Known rows, with every way that one mark hangs from another
A(U(Z(K(T)))): [-0.88  1.51 -2.83  0.57 -2.31  3.24 -0.34  3.46 -1.73 -3.76 -2.85 -5.05
 -1.42 -0.43 -1.12  0.29 -2.39 -0.19  2.04 -0.03  1.24 -0.03 -0.12 -0.28
  1.14 -0.29 -1.62  0.80 -2.60  2.49 -2.58  0.74  0.36]
F(Z(K U)): [-0.95  1.96 -2.91  2.15  0.29  4.27  0.67  2.73 -2.37  2.76 -0.35 -1.45
 -1.77  1.79 -0.55 -0.35 -3.01  0.30  2.84 -1.32  0.65  0.09  0.13 -1.86
  0.46  2.46 -3.79  1.71 -2.41  3.80 -1.65  1.65  1.59]
Z(K(T) U X): [-0.53  0.27 -2.34  1.68 -1.56  3.82 -2.93  1.66 -2.73 -1.52  2.75 -1.62
 -2.47  2.48 -0.60  3.22 -2.11  3.17  1.40  0.01  0.23 -0.46 -1.75 -0.08
  1.75 -1.96  2.59  3.02 -2.40  3.11 -3.20  2.45  2.86]
F(J Z(K U)): [-1.17  0.82 -2.71  0.69  0.89  0.81  1.07  1.80 -2.26  2.56  1.57 -0.31
 -2.23  2.50 -2.20  1.96 -5.80 -0.61  3.56 -1.07  1.61  0.27  0.20 -1.10
 -0.50  3.50 -5.27  1.36 -2.10  4.90 -3.12  2.25  1.38]
K(A(U) T(X(Z))): [-1.07  3.00  1.13  0.50 -3.94 -0.79  0.56  3.57 -0.45 -4.92 -1.40 -7.14
 -1.62  0.37 -0.29 -1.49  2.75 -0.19  2.54  0.83  2.74 -1.06 -0.30  0.30
  0.69  2.61 -5.33  1.30 -2.49  2.04 -0.95  1.53  4.40]
A(K(T) U): [-1.47  3.65 -2.55 -2.37 -3.45 -0.85  1.65  2.91 -1.43 -2.95 -6.16 -6.09
 -0.88 -3.38 -0.64  0.47 -0.15 -2.66  1.32 -0.76  2.23 -0.09 -0.84 -0.72
  0.97  0.23 -5.08  1.17 -2.50  2.69 -2.02  1.98  1.24]
F(J Z(K(T) X)): [-1.85  0.85 -0.98  0.38  2.27 -1.32  0.60  1.27 -1.34  0.10  1.33 -1.52
 -3.33  1.61  0.51  2.27 -3.03  0.12  2.64 -1.10  0.56 -0.55 -0.51 -0.66
 -1.08  1.31 -4.80  2.70 -1.93  4.86 -4.90  2.96  2.36]
X(Z(K(A(U) T))): [-1.23  1.70 -0.95  4.71 -2.83  0.20  0.86  2.40 -0.63 -2.19 -0.10 -3.18
 -2.02 -0.40 -0.92  0.35 -0.45  0.84  3.14 -0.76  1.42 -0.61 -0.82 -1.12
  0.01  0.99 -3.22  1.68 -2.68  2.68 -1.19  1.72  4.17]
A(K(T) U(Z(X))): [-0.56  3.57 -1.88 -2.11 -3.62  3.60 -0.03  2.61 -1.56 -3.32 -5.51 -4.40
 -1.15 -2.23  2.95  1.63  3.56 -0.79  0.17  0.23  1.50 -0.45 -0.78  0.68
  2.60 -0.96 -3.76  0.86 -2.43  2.24 -3.07  0.57  1.53]
A(K): [-1.49  3.48 -4.15 -2.30 -1.81 -2.48  3.08  2.33 -1.66  0.79 -6.75 -2.70
 -0.82 -1.94  1.32 -0.58 -1.08 -1.41  1.40 -2.33  4.27 -0.39 -0.45 -2.19
  0.86  0.46 -2.07  1.77 -2.58  3.73 -2.07  0.98  0.86]
K(A(U(Z)) T): [-1.69  3.47  0.53 -1.31 -3.36 -2.37  0.42  3.90 -0.93 -5.55 -2.54 -7.91
 -0.96 -0.10  0.83 -1.18 -0.29 -0.67  1.77 -0.07  2.84 -1.44  0.10 -0.53
  1.16  1.03 -2.05  0.70 -2.63  2.61 -1.60  2.46  3.29]
U(Z(K(A))): [-0.74  2.55 -2.24  0.87 -1.40 -0.25  0.64  2.72 -1.79 -0.95 -3.32 -2.79
 -1.16  0.72  0.93 -0.50 -1.10  1.14  2.16 -1.54  3.03 -1.07 -0.13 -1.24
  1.33 -0.02  2.34  1.03 -2.82  3.38 -2.59  0.59  1.47]
K(A T): [-2.37  3.10  0.15 -1.78 -1.88 -6.07  1.74  3.17 -0.78 -4.22 -2.18 -7.20
 -1.34  0.45  0.67 -2.27 -2.47  0.34  1.84 -1.50  3.55 -1.87 -0.32 -1.96
  0.16  1.11 -0.29  2.12 -2.65  3.69 -1.79  3.52  4.02]
A(U(Z)): [-1.18  2.01 -3.52 -1.66 -2.51  3.14  0.77  4.41 -1.66 -2.31 -3.97 -4.43
 -0.77  0.61  0.83 -0.62 -2.39 -1.21  1.86  0.05  3.20 -0.06  0.92 -0.45
  1.44  0.58 -3.33  0.38 -2.50  2.50 -1.96 -0.19 -0.44]
K(A T(X)): [-1.50  3.23  0.79 -1.99 -2.04 -4.63  0.99  3.14 -0.93 -4.61 -2.73 -7.47
 -1.59  1.11 -0.13 -2.84  0.87  0.60  1.86 -0.34  3.80 -1.62 -0.51 -0.76
  0.67  2.16 -0.71  2.17 -2.54  3.20 -1.92  2.37  3.85]
X(Z): [-1.67  1.13 -3.37  1.71 -1.42  2.84  2.90  2.88 -0.54 -0.16 -0.74 -0.63
 -1.89  1.51  2.15 -1.62 -2.86  1.47  1.95 -1.31  3.41 -0.17  0.66 -2.01
  0.30  2.38 -4.23  2.19 -2.50  3.34 -1.26 -0.20  2.51]
K(A T(X(Z(U)))): [-0.79  2.68  1.11  0.46 -3.43  0.89  0.53  2.76 -0.81 -4.02  0.41 -5.15
 -1.79  2.24  0.54 -1.85  2.15  2.18  1.99  0.48  3.25 -1.14 -0.46 -0.07
  1.47  3.45 -2.65  1.98 -2.51  2.71 -0.93  1.56  5.56]

Rows
[-1.17  2.66 -1.79  1.85 -1.85 -4.80 -1.48  2.76 -2.10  0.34 -1.45 -3.19
 -1.54  0.14 -0.08  2.48  1.43 -1.18  3.31 -0.62  2.59 -1.15 -1.29 -0.61
  0.24 -3.42  1.05  1.87 -2.48  2.47 -2.44  2.52  1.33] => Z(K(A(U)) X)
[-0.85  2.46 -0.28  1.46 -2.62 -3.56 -0.72  2.87 -1.72 -3.77 -2.79 -7.13
 -1.75 -0.82 -3.81  0.09  0.34 -0.74  3.40 -0.27  1.76 -0.87 -1.45 -0.41
  0.10 -0.18 -0.37  1.73 -2.62  2.61 -2.25  2.65  2.41] => Z(K(A(U) T(X)))
[-0.72  2.27 -2.61  1.93 -2.38 -1.75 -0.69  2.41 -2.88  1.08  0.14 -2.36
 -0.91  1.53 -2.77  1.37 -3.14  0.33  3.32 -1.14  2.88 -0.68 -0.95 -1.42
  1.04  0.12  2.34  1.36 -2.74  3.22 -1.13  2.60  2.34] => Z(K(A) U)
[-1.16  1.81  0.31  0.84  0.55 -0.91 -0.75  1.23 -1.98  0.88  3.92 -1.45
 -2.65  2.99  0.12  3.46 -1.31  0.46  2.91 -0.31  1.21 -0.89 -0.68  0.09
 -0.05  2.02 -4.03  1.91 -2.02  4.45 -3.67  3.72  3.84] => F(J Z(K(A T) U X))
[-1.77  2.20  0.48  0.88  0.85 -4.38  0.14  1.97 -1.32 -0.12  1.19 -3.29
 -2.67  1.04 -0.12  2.89 -0.93 -1.69  3.45 -0.49  1.15 -0.96 -0.59 -0.13
 -1.07  0.92 -5.98  1.68 -2.00  4.15 -4.13  3.76  2.80] => F(J Z(K(A(U) T) X))
[-1.80  1.92 -1.66  1.77  1.25  1.20  1.74  2.53 -1.26 -0.27 -2.28 -3.87
 -2.45 -0.01 -0.35 -1.67 -2.92  0.25  2.45 -1.98 -0.10 -0.48 -0.23 -2.30
 -0.57  1.97 -4.18  2.43 -2.42  4.17 -2.86  2.49  2.43] => F(Z(K(T)))
[-1.00  3.29 -2.11 -2.70 -2.24 -0.30  2.08  2.11 -1.49 -2.53 -6.34 -4.92
 -1.56 -1.67  0.18 -1.21  1.38 -0.08  0.83 -1.14  3.00 -0.48 -1.11 -0.81
  1.37  1.61 -2.35  2.33 -2.50  3.49 -2.73  1.02  2.09] => A(K(T(X)))
[-1.32  3.37  0.82 -1.78 -3.18 -3.71  0.13  3.99 -1.10 -5.21 -3.02 -8.80
 -1.28  0.33 -1.31 -1.84  1.24 -1.23  2.41  0.71  3.24 -1.23 -0.35  0.08
  0.64  1.57 -3.24  1.33 -2.47  2.39 -1.37  2.54  3.10] => K(A(U) T(X))
[-0.56  3.98 -3.64 -2.38 -3.77  2.30  1.57  3.21 -1.87 -0.81 -7.42 -3.64
 -0.20 -2.52  1.48  0.64  1.66 -2.31  1.37 -0.49  3.37  0.08  0.00 -0.27
  2.08  0.29 -4.42 -0.07 -2.56  2.44 -2.00 -0.44 -0.34] => A(K U(Z))
[-0.23  1.87 -1.67  2.79 -2.85  1.64  0.44  2.92 -1.26 -0.87 -2.18 -2.61
 -1.80  0.88 -1.75 -0.52  2.82  0.33  3.55  0.29  2.89 -0.22 -0.40  0.01
  0.48  1.85 -3.88  1.43 -2.57  2.18 -1.22 -0.40  2.07] => T(X(Z(K(A(U)))))
[-0.33  2.76 -1.93 -0.83 -3.18  4.25  1.53  1.59 -1.40 -1.96 -3.49 -2.98
 -1.62 -0.75  0.63 -0.29  2.59  1.38  0.61 -0.35  2.41 -0.03 -1.06 -0.17
  2.12  2.61 -4.07  1.97 -2.46  3.08 -1.92  0.33  3.57] => A(K(T(X(Z(U)))))
[-0.12  0.40 -2.33  1.43 -2.09  4.47 -1.63  2.13 -2.80 -2.59  0.82 -3.66
 -2.24  1.89 -4.04  0.80 -3.05  2.46  2.08  0.05  0.81  0.07 -1.47 -0.10
  1.61  0.90  1.26  2.46 -2.52  3.14 -2.19  1.64  2.34] => Z(K(T(X)) U)
[-1.06  2.29 -0.41  1.33 -1.44 -4.31 -0.03  2.20 -1.63 -3.20 -2.42 -5.95
 -2.04 -0.08 -2.85 -0.90 -0.25  0.50  2.84 -1.12  2.18 -1.21 -1.55 -1.00
  0.08  0.05  1.57  2.42 -2.69  3.33 -2.48  2.64  3.17] => Z(K(A T(X)))
[ 0.26  0.45 -3.07  2.68 -2.49  6.34 -0.07  2.36 -1.92 -0.16 -0.13 -0.33
 -2.14  2.69 -1.47 -0.26  0.70  2.70  2.59  0.37  2.33  0.38 -0.45  0.02
  1.54  2.64 -2.50  2.10 -2.48  2.64 -1.50 -1.02  2.19] => T(X(Z(K U)))
[-1.15  0.57 -1.02  0.70  1.32  2.35 -0.63  1.23 -2.15  0.77  4.05 -0.49
 -3.07  3.18 -0.06  3.46 -3.48  1.06  2.45 -0.31  0.05 -0.23 -0.61 -0.01
  0.00  1.94 -4.47  2.30 -1.92  4.61 -4.22  2.92  2.77] => F(J Z(K(T) U X))
[-0.41  0.63 -3.78  1.76 -1.43  3.39 -2.53  1.98 -3.18  1.53  1.85  0.21
 -1.95  2.94 -0.36  3.31 -1.94  2.02  2.03 -0.33  1.48 -0.26 -1.33 -0.37
  1.73 -2.08  2.54  2.55 -2.39  3.07 -2.66  1.57  1.35] => Z(K U X)
[-1.48  2.18 -0.31  1.40 -1.04 -4.68 -1.34  1.80 -1.55 -2.09 -0.09 -4.02
 -2.35  0.48  0.61  1.55  0.58  1.35  2.25 -1.15  1.48 -1.72 -1.93 -0.94
  0.33 -2.74  2.93  3.01 -2.57  3.26 -3.29  3.46  3.44] => Z(K(A T) X)
[-0.35  1.79 -1.73  2.77 -2.15  1.03  0.93  2.51 -1.19 -0.39 -1.96 -1.92
 -2.06  1.32 -0.88 -1.14  2.19  1.33  3.17 -0.34  3.11 -0.44 -0.52 -0.55
  0.68  2.18 -2.18  2.01 -2.59  2.71 -1.59 -0.43  2.75] => T(X(Z(K(A))))
[-1.06  0.83 -2.23  0.54  1.26  1.85 -0.35  1.45 -2.47  3.14  3.07  1.04
 -2.58  3.41  0.01  3.58 -3.18  0.11  2.98 -0.45  1.42 -0.03 -0.23 -0.25
  0.00  1.75 -4.37  1.95 -1.89  4.58 -3.81  2.15  1.46] => F(J Z(K U X))
[-1.28  0.45 -2.45  4.53 -1.30  3.15  1.53  1.82 -0.63 -1.88  0.48 -1.56
 -2.65  0.50 -0.41 -0.32 -2.89  2.67  2.35 -1.39  0.93 -0.22 -0.81 -1.72
  0.09  1.21 -2.23  2.62 -2.63  3.38 -2.14  1.02  3.69] => X(Z(K(T)))
[-1.32  2.46 -0.37  1.62 -2.02 -3.78 -1.87  2.46 -1.64 -2.60 -0.45 -4.92
 -2.07 -0.18 -0.46  2.36  1.06 -0.09  2.69 -0.37  1.14 -1.44 -1.73 -0.19
  0.30 -3.00  0.95  2.31 -2.50  2.55 -3.02  3.57  2.96] => Z(K(A(U) T) X)
[ 0.20  1.42 -1.91  2.78 -2.84  3.71 -0.12  2.35 -1.85  0.14  0.00 -1.11
 -1.90  2.44 -1.39 -0.38  2.15  2.03  2.97  0.35  2.91 -0.11 -0.58  0.04
  1.47  2.75 -2.11  1.67 -2.56  2.49 -1.09 -0.42  3.17] => T(X(Z(K(A) U)))
[-0.50  0.26 -3.79  4.56 -2.23  6.22  0.45  2.02 -1.81  1.03  2.04  1.25
 -1.95  1.99 -0.58  1.00 -2.80  2.78  2.64 -0.79  1.65  0.35 -0.37 -1.26
  1.20  1.62 -1.98  1.89 -2.63  3.05 -1.01  0.17  2.97] => X(Z(K U))
[-0.11  3.69 -1.75 -2.51 -4.07  4.31  0.64  2.90 -1.70 -4.28 -6.93 -5.88
 -1.00 -2.38  0.49  0.05  4.04 -1.23  0.59  0.72  1.96 -0.03 -0.58  1.04
  2.52  1.22 -4.68  0.48 -2.50  2.14 -2.59 -0.33  1.06] => A(K(T(X)) U(Z))
[-0.54  2.42 -1.90  0.77 -1.15  0.40 -0.87  2.45 -1.92 -0.66 -2.03 -1.58
 -1.59  1.73  3.15  1.08  2.03  1.79  1.79 -0.80  2.77 -1.39 -0.54 -0.40
  1.88 -1.93  3.01  1.41 -2.66  3.05 -3.34  0.61  1.67] => U(Z(K(A) X))
[-1.33  0.58 -1.54  0.72  1.00  1.86  0.78  1.62 -2.00  0.24  2.44 -1.75
 -2.66  2.23 -2.20  1.90 -6.03  0.11  2.84 -0.86  0.80  0.13 -0.18 -0.79
 -0.38  3.72 -5.27  1.88 -2.04  4.91 -3.51  3.03  2.49] => F(J Z(K(T) U))
[-1.54  1.20 -2.18 -1.98  0.88  2.17  0.66  2.23 -2.02  2.70  2.81  0.36
 -2.20  4.22  2.28  2.25 -3.35 -0.16  2.19 -0.09  2.63 -0.18  0.87 -0.22
  0.33  3.10 -6.59  1.79 -1.78  4.54 -3.35  1.72  1.53] => F(J Z(U X))
[-0.12  1.91 -0.61  1.58 -2.86  0.47 -1.68  2.11 -2.58 -2.27  0.63 -4.67
 -1.69  1.76 -3.71  0.77 -0.82  1.89  2.75  0.00  1.88 -0.78 -1.52 -0.11
  1.53  1.03  2.11  1.86 -2.64  2.96 -1.68  2.60  3.82] => Z(K(A T(X)) U)
